What can hang from each mark:
A: H X
X: A H N Q
Z: W
L: H
H: A L N W
W: H Z
N: H

In the rows, 128 means zero.
Known rows, with every way that one mark hangs from another:
L{H{A N W{Z}}}: [127 116 120 184 142 121 128 127 133 111 118 116 146 118 117 128  71 165
 148 140 136 122 133 120 185 127 144]
N{H{A L W{Z}}}: [133 126 129 150 157 142 129 133 144 115 111 143 129 101 116 129  75 156
 135 185 107 130 132 171 203 157 126]
H{W}: [123 142 129 136 129 159 125 118 135 143 120 137 133 127 124 132 108 162
 143 124 128 132 132 117 122 128 125]
W{H Z}: [135 131 102 119  82 143 128 145 149 138 134 136 125 130 104 128 105 114
 138 196 167 122 134 113 186 123 143]
A{H{N} X}: [141 145 137  76 146 145 130 126 144 136 146  97 129 120 152 131 200 118
 118 145 133 122 140 125  99 147 111]
W{Z}: [138 135 136 136 116 150 130 139 142 140 127 135 127 135 106 132 130 116
 112 202 141 117 135 109 185 125 135]
L{H}: [127 132 129 168 138 144 130 118 133 136 127 135 136 131 119 132 167 110
 120  63 126 123 126  87 116 130 147]
H{A}: [132 116 145 142 123 139 130 124 136 114 114 130 141 138 123 135 117 152
 124 126 122 119 128 118 112 116 118]
X{Q}: [104 134 141 140 126 139 128 125 134 136 130 131 131 142 123 131 162 122
 111  58 116 122 120 112 103 118 131]
X{H N}: [125 126 131 135 118 118 127 121  78 134  96 155 131 149 120 127 202 118
 106  81 106 127 130 109  89 128 135]
Z{W}: [132 145 154 128 115 117 138 140 120 153 123 132  95 128 120 137 156 128
 131 138 132 126 133 115 113 121 131]
X{A H}: [127 125 126 138 114 118 126 118 122 144 136 137 132 151 124 126 194 124
 109  94 103 130  71 111  98 127 137]
Z{W{H{A{X} N}}}: [128 109 130  88  88  87 123 147 125 124 142 106  96 119 131 130 102 147
 151 149 156 129 133 136 105 111 125]
W{H{A L N} Z}: [136 112 102 138  90 119 129 145 142 110 121 117 131 125 115 125  19 102
 141 211 168 129 139 141 183 109 133]
A{H{L}}: [142 162 133 121 147 159 146 124 140 141 118 131 128 123 135 134 182  95
 118 137 131 127 136 122 113 148 120]
X{A{H{L}} N Q}: [124 152 137 135 158 106 140 121  90 138 152 159 127 152 137 124 226 100
 103  47  96 126 120 131  88 135 133]
N{H}: [137 134 138 135 143 156 131 126 143 139 120 135 127 117 118 136 176 119
 111 111  96 124 129 138 119 158 129]
H{A{X} L N W}: [123 105 135 112 147 125 114 120 133 107 130 109 135 116 149 124  33 149
 144 142 128 141 137 150 117 112 105]
A{X}: [129 125 144  84 125 146 115 124 142 137 149 125 124 132 137 130 163 123
 112 123 127 128 130 108 107 122 119]
A{X{H{N} Q}}: [ 95 110 133  92 117 108 113 124 128 127 138 104 125 136 139 122 187 118
 105  53 110 131 100 124  91 123 124]
W{H{L}}: [130 134 103 121  95 147 126 129 142 136 127 140 123 131 121 127  87  86
 138 120 154 138 131 117 111 116 136]
H{A L N}: [132 113 139 155 131 129 131 124 130 109 108 111 140 133 134 133  51 105
 120 136 127 131 137 137 107 102 115]

Rows:
[ 98 125 125 143 127 101 126 119 118 139 141 140 127 152 125 119 182  96
 101  35  92 138  61 124  98 120 141] => X{A H{L} Q}
[136 157 133  74 165 137 127 120 103 137 135 149 122 116 152 123 186 135
 132 125 122 135 162 137 112 153 114] => A{H{L W} X{N}}
[135 101 115  87  91 109 116 144 119 108 143 146 126 132 122 122 112 148
 137 188 158 119 151 128 179 117 134] => W{H{A{X{N}}} Z}
[141 163 118 131 152 146 146 133 140 138 117 113 130 109 133 129 112 119
 139 209 146 129 147 145 178 151 119] => A{H{L N W{Z}}}
[129 122 124 127  91  92 134 146 120 125 119 117  98 119 126 131  56 114
 154 150 159 135 135 144 110 107 129] => Z{W{H{A L N}}}
[124 127 121 142 131 102 123 112  74 143 125 164 133 152 125 120 187 160
 127  78  93 136  99 123  96 130 139] => X{A H{W} N}
[130 118 126 157 133 125 129 132 133 112 109 117 138 119 126 126   4 145
 145 208 139 132 142 152 187 114 116] => H{A L N W{Z}}
[107 119 134  83  92  84 122 148 128 123 149 127  92 123 129 127 136 160
 149  95 148 126 119 133 112 114 129] => Z{W{H{A{X{Q}}}}}
[130  96 146 108 125 124 116 125 136 108 137  98 138 131 144 131  99 143
 120 140 126 123 134 130 101 108 108] => H{A{X} N}
[118 148 143  76 161 123 129 126 103 128 146 145 119 129 152 122 227  99
 104  65 112 127 151 130  96 143 120] => A{H{L} X{N Q}}
[142 159 120 128 144 147 144 133 142 140 119 109 134 112 130 132 142 150
 142 208 144 119 145 136 177 155 125] => A{H{N W{Z}}}
[125 114 138 104 157 143 115 123 145 114 132 131 129 103 138 128 140 192
 137 121  97 128 125 163 137 159 115] => N{H{A{X} W}}
[126 131 114 176 142 134 129 127 132 135 125 117 137 119 114 126  97 135
 144 138 138 126 136 110 182 134 150] => L{H{N W{Z}}}
[121 114 122 183 147 126 127 115 128 111 115 114 148 122 130 130  82 167
 150  76 125 127 128 118 124 124 137] => L{H{A N W}}
[127  98 133 143 140 118 116 120 135 105 140 105 142 125 138 128 124 133
 124  79 126 122 129 109 109 119 133] => L{H{A{X} N}}
[153 151 133 132 157 121 142 121  91 145 144 160 129 147 136 126 205  98
 108 112 108 128 132 127  94 137 130] => X{A{H{L}} N}
[129 120 118 148 121 107 128 118 117 142 131 118 132 148 130 123 134  80
 105 107 106 142  78 129  88 117 132] => X{A H{L N}}
[129 125 135 145 153 149 128 123 140 116 111 136 136 108 125 133 121 187
 140 117  96 125 126 162 138 158 122] => N{H{A W}}
[131 128 100 129  93 139 126 130 139 134 124 116 127 128 127 127  61  74
 139 127 155 141 137 126 100 110 132] => W{H{L N}}
[134 115 105 128  89 129 128 144 146 113 123 140 129 126 113 125  48 115
 139 205 166 126 133 131 194 114 139] => W{H{A L} Z}
